Every row comes from one small tree of marks. Brackets hold a mark, then the marks that hang from it, in alphabetical order. Every link used is in the known rows. Which tree was each row made from?
Known rows
(nubi bima (mazar ruso) vuliba zagol): [-4.364, -5.059, -0.276, 0.931, -2.021, -1.537, -1.421, 4.639, -2.529, 2.053, -5.613, -0.760, -2.685, 0.708, -4.009, 3.367, 1.428, 5.125, 6.163, 3.892]
(ruso (mazar (nubi bima)) vuliba zagol): [-2.396, -3.176, -0.301, -1.999, 1.324, -2.055, 3.673, 2.456, -1.039, 0.568, 0.105, 4.147, -0.601, -0.656, -0.249, 3.826, -1.895, 3.174, 2.686, 1.471]
(nubi bima (vuliba ramo) zagol): [-2.927, -3.382, 0.204, 1.872, -2.248, -1.864, -1.885, 2.872, -3.257, -0.244, -3.747, 0.259, -2.441, 0.372, -0.826, 2.177, 1.875, 6.619, 5.203, 3.282]
(nubi bima mazar): [-2.102, -3.779, 1.853, 0.742, -1.677, -3.202, -0.325, 2.779, -1.403, 1.684, -3.783, -0.917, -2.380, -0.305, -1.293, 1.988, -0.107, 4.533, 3.163, 2.756]
(ruso mazar zagol): [-1.046, -1.031, 0.650, -0.707, 0.553, -2.750, 3.372, 1.421, 0.306, -0.200, -0.087, 2.981, -1.785, 1.117, 0.510, 2.172, -1.349, 4.187, 2.880, 0.388]
(mazar nubi ruso): [-2.481, -3.946, 2.057, 0.888, 1.703, -2.769, 5.078, 2.332, -0.153, 1.810, -3.350, -1.399, 0.057, -1.437, -2.468, 2.999, -1.303, 1.356, 2.987, 1.679]
(ruso (mazar (nubi bima)) (vuliba (ramo domu))): [-2.268, -4.560, 0.557, -1.830, 2.024, -1.589, 3.634, 2.630, -2.192, 0.118, 0.197, 3.787, 0.962, -2.690, -1.402, 3.775, 0.209, 2.796, 2.748, 1.639]
(ruso (mazar nubi) (vuliba ramo) zagol): [-2.330, -3.232, -0.089, -1.438, 2.959, -2.723, 4.335, 1.903, -1.204, -0.222, 0.324, 3.544, 0.693, -0.160, -0.354, 4.283, -0.618, 3.166, 3.005, 1.314]
(ruso mazar (vuliba ramo) zagol): [-1.411, -2.271, -0.740, -1.731, 2.384, -2.665, 3.758, 1.691, -1.163, -1.269, 0.680, 3.657, -0.270, 0.296, 0.438, 4.000, -0.141, 4.441, 3.646, 0.615]
(mazar nubi (ruso (vuliba ramo))): [-2.731, -4.796, 1.078, 0.172, 2.967, -2.704, 5.321, 2.511, -1.195, 1.048, -2.821, -0.925, 1.114, -2.028, -2.531, 4.278, -0.462, 1.528, 3.537, 1.826]
(ramo vuliba): [-0.793, -1.655, 1.737, -1.969, 0.813, -1.787, 3.023, 1.420, 0.475, 0.294, -1.774, -0.411, -2.341, -1.254, 1.057, 2.673, -0.873, 3.455, 2.028, -0.148]
(vuliba (ramo bima domu)): [0.660, -0.925, 3.504, -0.196, 2.597, -3.259, 2.729, 0.967, -1.203, -0.527, -0.372, 1.189, -0.536, -0.850, -0.017, 2.486, 0.481, 4.885, 2.635, 1.278]
(ruso (mazar nubi) zagol): [-1.974, -2.029, 1.320, -0.444, 1.101, -2.828, 3.937, 1.601, 0.269, 0.865, -0.447, 2.867, -0.834, 0.653, -0.261, 2.451, -1.833, 2.913, 2.253, 1.090]
(nubi mazar): [-1.085, -3.227, 2.203, -0.028, -0.215, -3.893, 1.485, 2.357, -0.071, 1.423, -3.302, -1.153, -1.693, 0.580, -1.131, 1.887, -0.275, 3.247, 2.522, 1.529]
(ruso vuliba): [0.073, -2.599, 0.557, -1.733, 0.497, -2.939, 3.031, 2.022, -0.706, -0.433, -1.184, 0.829, -1.398, -1.136, 0.850, 2.529, -1.086, 3.320, 2.268, 0.321]
(nubi (mazar (ruso zagol)) (vuliba (ramo bima))): [-2.241, -3.544, 0.757, -0.395, 0.775, -3.512, 0.292, 3.091, -0.888, 1.559, -3.465, -1.625, -1.465, 0.668, -2.947, 4.399, 0.869, 5.571, 5.374, 4.177]
(mazar (nubi vuliba) (ruso zagol)): [-3.255, -3.277, 0.978, 0.124, 0.767, -2.556, 3.655, 2.494, 0.067, 2.156, -3.115, -0.862, -0.694, -0.555, -2.370, 3.480, -1.760, 2.806, 3.673, 3.518]
(nubi bima (vuliba (ramo domu)) zagol): [-2.908, -2.884, 0.678, 1.081, -1.836, -1.229, -1.445, 2.837, -3.163, -0.023, -3.046, 1.384, -2.118, -0.125, -1.173, 2.035, 1.743, 6.386, 4.790, 3.589]
(zate (ramo domu)): [-0.271, -0.654, 3.048, -0.490, 0.710, -3.022, 1.399, 2.311, -0.243, -1.382, -1.374, 1.028, -0.789, -2.052, 0.113, 1.178, -2.946, 4.543, 2.844, 2.002]
(ramo bima domu vuliba): [1.028, 0.248, 3.765, -4.419, 3.252, -0.953, 3.815, 1.519, 0.438, 0.890, 0.584, 2.715, -2.225, -2.277, 0.344, 3.508, -1.549, 3.845, 1.394, -0.034]
(ruso zagol): [-0.556, -0.234, 1.684, 0.189, 0.175, -3.561, 2.715, 0.813, 0.351, -0.010, -1.405, 0.704, -2.259, 1.370, 1.353, 1.603, -1.828, 4.517, 2.315, 1.114]

Write each row's tree
[-0.894, -3.825, 1.237, -2.631, 3.533, -2.123, 4.447, 2.516, -1.607, 0.078, 0.891, 4.054, 1.028, -2.290, -1.313, 4.264, -0.067, 2.564, 2.542, 0.813] : (ruso (mazar nubi) (vuliba (ramo bima domu)))
[-1.470, -2.067, -0.129, -0.878, 1.988, -2.494, 4.826, 2.067, -0.314, -0.017, -1.827, 0.298, -1.141, -0.277, -0.864, 3.837, -1.325, 3.445, 4.120, 0.884] : (mazar (ruso vuliba zagol))
[-1.762, -1.998, 0.259, -0.786, 2.918, -2.297, 4.982, 1.790, -0.841, -0.302, -1.366, 0.762, -0.245, -0.593, -1.240, 4.065, -0.488, 3.732, 4.287, 1.417] : (mazar (ruso (vuliba (ramo domu)) zagol))
[0.408, -0.670, 2.896, -1.450, 2.111, -3.103, 1.090, 2.517, -0.072, -1.376, -1.589, -0.058, -1.857, -2.068, 0.807, 3.206, -3.005, 5.279, 3.497, 0.752] : (zate (ramo bima vuliba))
[-2.754, -2.594, 0.552, -0.570, -0.578, -2.239, 1.953, 2.220, -0.393, 1.236, -0.828, 2.882, -1.549, 0.051, -0.586, 2.621, -1.629, 4.186, 2.955, 2.698] : (ruso (mazar (nubi bima vuliba)) zagol)
[-1.846, -4.193, 0.848, -0.780, 1.163, -3.198, 3.002, 3.123, -0.451, 1.401, -3.478, -1.253, -0.975, -0.254, -2.564, 3.540, -0.149, 2.676, 3.803, 1.505] : (nubi (mazar (ruso vuliba)))
[-2.489, -3.009, 0.140, 0.960, -3.173, -1.510, -1.664, 3.215, -2.436, 0.396, -3.727, 0.738, -3.393, 0.313, -0.620, 1.658, 0.544, 5.962, 4.560, 2.840] : (nubi bima vuliba zagol)
[-4.227, -4.838, 0.749, 1.412, -0.224, -1.467, 2.162, 3.607, -1.854, 2.108, -4.557, -0.652, -0.945, -1.053, -3.458, 3.342, -0.286, 2.911, 4.679, 3.271] : (mazar (nubi bima vuliba zagol) ruso)
[-3.171, -4.599, 1.234, 0.771, 0.959, -2.639, 3.317, 2.631, -0.774, 1.710, -3.555, -1.893, 0.152, -1.629, -2.917, 3.534, -0.196, 2.672, 4.037, 3.444] : (mazar (nubi (vuliba ramo)) ruso)
[-3.016, -3.911, 1.534, 1.800, -1.007, -2.531, -0.353, 3.379, -2.412, 1.315, -4.745, 0.150, -2.324, 1.451, -2.073, 2.124, 0.976, 4.234, 4.118, 1.741] : (nubi bima mazar zagol)
[-0.508, -1.320, 0.251, -2.935, 3.611, -2.241, 4.142, 1.739, -1.196, -0.987, 1.862, 5.199, -0.220, -0.213, 0.053, 4.394, -0.470, 4.644, 3.336, 0.660] : (ruso mazar (vuliba (ramo bima domu)) zagol)
[-2.867, -4.334, 1.215, 0.130, 0.333, -2.398, 3.462, 2.882, -0.204, 2.165, -3.546, -1.588, -0.498, -1.662, -2.795, 3.185, -1.153, 2.235, 3.575, 3.125] : (mazar (nubi vuliba) ruso)
[-3.209, -4.376, 1.396, 1.243, 1.989, -2.323, 3.262, 3.120, -1.552, 1.533, -3.924, -0.893, 0.014, -0.409, -3.448, 4.005, 0.401, 2.761, 4.757, 2.554] : (mazar (nubi (vuliba (ramo bima)) zagol) ruso)
[-3.520, -3.886, 0.581, 0.061, 1.728, -2.118, 4.388, 2.639, -1.280, 1.707, -2.703, 0.318, -0.224, -1.566, -2.113, 4.285, -1.911, 2.536, 3.658, 2.777] : (mazar (nubi bima) (ruso vuliba zagol))
[-2.157, -3.888, 0.889, -0.408, -0.108, -2.061, 2.539, 2.876, -0.652, 0.951, -1.663, 2.235, -0.907, -0.234, -1.486, 2.232, -0.329, 2.591, 2.963, 1.048] : (ruso (mazar (nubi vuliba zagol)))
[-4.130, -4.546, -0.073, 0.781, -1.495, -2.630, -1.427, 3.410, -2.125, 1.723, -4.400, -1.763, -1.879, -0.202, -3.121, 3.951, 1.237, 6.449, 5.918, 5.638] : (nubi bima (mazar (ruso zagol)) (vuliba ramo))
[-1.775, -2.333, -0.082, -0.225, 2.625, -2.727, 4.677, 1.825, -0.896, -0.467, -1.861, -0.043, -0.454, -0.241, -0.974, 4.167, -0.411, 3.902, 4.547, 1.199] : (mazar (ruso (vuliba ramo) zagol))
[-2.061, -3.579, 2.263, 0.970, 0.642, -3.027, 1.485, 2.488, -1.448, 1.252, -3.087, 0.035, -0.620, 0.149, -1.349, 2.600, 0.081, 3.301, 2.998, 2.474] : (mazar (nubi (vuliba (ramo bima)) zagol))
[-3.376, -4.296, 1.677, 1.790, -0.947, -2.406, 0.255, 2.720, -2.337, 1.348, -3.746, -0.071, -0.910, -0.458, -1.462, 2.282, 0.340, 3.915, 3.359, 3.474] : (mazar (nubi bima (vuliba ramo) zagol))
[-3.946, -3.698, 0.758, 0.670, -0.278, -2.061, 2.391, 2.778, -0.845, 2.356, -3.472, -0.664, -1.178, -1.175, -2.497, 3.534, -1.636, 3.726, 4.141, 4.368] : (mazar (nubi bima vuliba) (ruso zagol))
[-0.834, -0.632, 2.855, -1.993, 1.586, -1.929, 1.805, 2.333, 0.107, -1.188, -1.220, 0.967, -1.026, -2.767, 0.327, 2.198, -2.897, 4.360, 2.753, 1.514] : (zate (ramo domu vuliba))
[-3.070, -4.038, 1.634, 1.143, -1.601, -2.187, 0.424, 2.967, -1.754, 1.811, -3.742, 0.241, -1.592, -0.517, -1.321, 1.912, -0.584, 3.486, 2.937, 3.184] : (mazar (nubi bima vuliba zagol))
[-2.821, -3.490, 0.814, -0.480, 2.751, -2.593, 5.655, 2.351, -0.346, 1.518, -2.365, 0.132, 0.262, -0.952, -1.967, 4.227, -2.030, 1.642, 3.212, 1.897] : (mazar nubi (ruso vuliba zagol))
[-1.889, -3.603, 1.480, 0.108, 0.826, -2.321, 3.658, 2.485, -0.610, 0.692, -1.519, 2.371, -0.533, -0.034, -1.262, 2.091, -0.436, 1.992, 2.555, 0.030] : (ruso (mazar (nubi zagol)))
[-3.790, -5.035, 0.581, 0.815, 1.779, -1.523, 4.189, 3.454, -2.270, 1.459, -3.797, 0.323, -0.011, -1.450, -3.060, 4.088, -0.519, 1.762, 4.207, 1.655] : (mazar (nubi bima zagol) (ruso vuliba))
